In the rows, zero is written as 128.
Known rows, with every step that occurs:
e > n > k: [132 111 110  97 104  98 208 131 140 137 151 149 142 139 132 147 141 101
  90 135 158  66  73  85]
k > u > z > h > e > n: [133 137 108 102 111  95 181  66 148 136 152 151 151  90 121 138 156 140
 105 111 164  81 119 135]
n > k > u > e: [105 104  72 175 105 127 170 117 100 123 158 104 141 138 153 146 130  81
  84 159 176  70  74 115]
e > n > k > u > z > h: [131 119 100 145 127 122 187  77 141 152 138 120 161  87 123 143 121 126
  95 112 152  76 147 151]
z > h > e > n: [129 133 105  74 109  71 191  65 139 141 155 167 156 114 136 143 182 122
 113 124 167  76 109 112]
z > n > k > h > e: [131 119 110 144  88 100 185 150  84 108 166 157 128 105 134 144 124 152
 116 150 173  74 165  79]
h > e > n > k > u: [141  91  85 145  96 128 176 111 121 116 162 126 119 101 124 137 138 123
  92 124 167  77  87 137]
h > e: [114 118  95 133  87  96 177 114 101 125 149 161 128  87 141 140 149 147
 126 139 172  79 138 114]
n > k > u > e > h: [ 98  88  68 160  89 122 185 121  91 122 161 144 134 150 138 158 123  95
  93 171 177  75 108 131]
z > h: [110 115  74 140 115  92 182  75 103 150 134 137 168  99 153 147 156 113
 119 136 159  71 161 148]
n > k > u > z: [122 117 101 184 101 149 179 145 126 130 135 124 135  71 116 137  85 150
  89 125 155  77 138 141]
k > u: [116 105  56 177  89 125 154 119  97 113 144 122 134  78 139 135 137 131
  97 141 166  76 121 181]
n > k > h: [127 118  94 140  94 102 184 171  90 115 146 152 161 118 131 143 116 121
  96 157 166  66 154  90]
u > k > h > e: [123 132  91  93  80  85 169 142  64 108 130 167 144  68 138 138 138 142
 121 147 179  79 129 110]
z > n: [104 136  91 142  88  94 188 132  97 117 158 139 126 106 157 150 144 143
 107 159 160  69 137 124]
z > h > e > u > k: [121 136  92  95  98 111 163 124  81 141 116 115 134  55 154 136 161  91
 120 137 169  77  75 172]
h > e > u: [116 142 107 149  95 124 154 152 118 134 154 118 124  89 143 129 159 115
 114 147 169  74 115 156]
n > k: [121  94  96 147  98 117 199 144 108 137 143 138 134 118 141 147 122 111
 102 142 159  68 111 100]
k > n: [ 95  92 106 189  98  91 193 109 105 156 109 161 153  89 151 142 118 127
  96 131 154  67  84 116]
h > e > u > z: [112 164 134 158 102 136 166 160 142 142 139 128 138  67 124 130 117 146
 107 133 161  77 142 145]

Rows:
[140 115 130 106 117 105 212 100 150 149 151 150 144 116 122 147 131 126
 104 114 158  74 111  81]
u > z > h > e > n > k
[ 83 115  76 126  87  93 190 124  94 129 152 167 152 156 146 161 142  98
 103 180 176  72 116 111]
u > e > h
[137  95  79 145  98 127 177 120 123 119 156 118 128 107 127 138 135 111
  82 129 162  73  80 146]
e > n > k > u
[130 148 109  66  92  68 181 119 129 114 159 182 159 117 125 138 165 134
 102 139 173  74 109  93]
k > h > e > n
[120 121 125 159 101 125 210 155 120 133 153 131 121 108 137 152  98 145
  97 141 152  69 135  88]
u > z > n > k
[112 152 109 157 127 122 174 106 136 164 131 114 170  78 137 139 132 118
 108 129 152  72 171 169]
e > u > z > h
[106 109  78 179 104 125 175 119  98 117 169 100 130 141 158 149 130  92
  83 164 174  69  80 111]
z > n > k > u > e
[ 98  94  98 146  92  87 195 110  78 154  81 159 147  61 157 143 117 111
  98 128 157  70  35 128]
u > k > n
[125 157 141 162 104 142 171 182 133 135 145 127 143  76 115 131 101 144
 101 137 161  75 155 120]
n > k > h > e > u > z
[121 132  93 128  84  88 168 139  85 110 150 171 148  91 133 137 140 152
 121 149 177  77 168 102]
k > h > e
[129 139 116 155  97 129 157 175 106 125 159 120 134 101 133 130 142 113
 107 152 171  71 133 132]
n > k > h > e > u
[105 106 116 158  93 105 179 125  85 157  93 137 133  53 154 135 126 106
 101 126 160  73  30 143]
h > e > u > k > n
[128  82  68 187  93 141 170 131  99 117 149 112 121  93 134 139 120 121
  92 135 163  74 112 156]
n > k > u
[129 145 121 161  96 129 161 177 103 118 171 113 124 102 139 134 141 120
 106 156 169  70 138 129]
z > n > k > h > e > u
[131 112 104 138  90 102 180 147  88 114 156 164 139 101 129 141 126 145
 117 144 175  75 160  83]
n > k > h > e
[127 126 100 146  93 101 189 171  85 108 160 145 147 121 137 149 115 132
  96 164 164  64 161  86]
z > n > k > h
[121 105 105 152  98 114 205 147 102 126 161 128 115 124 150 154 123 125
 100 149 157  66 119  94]
z > n > k
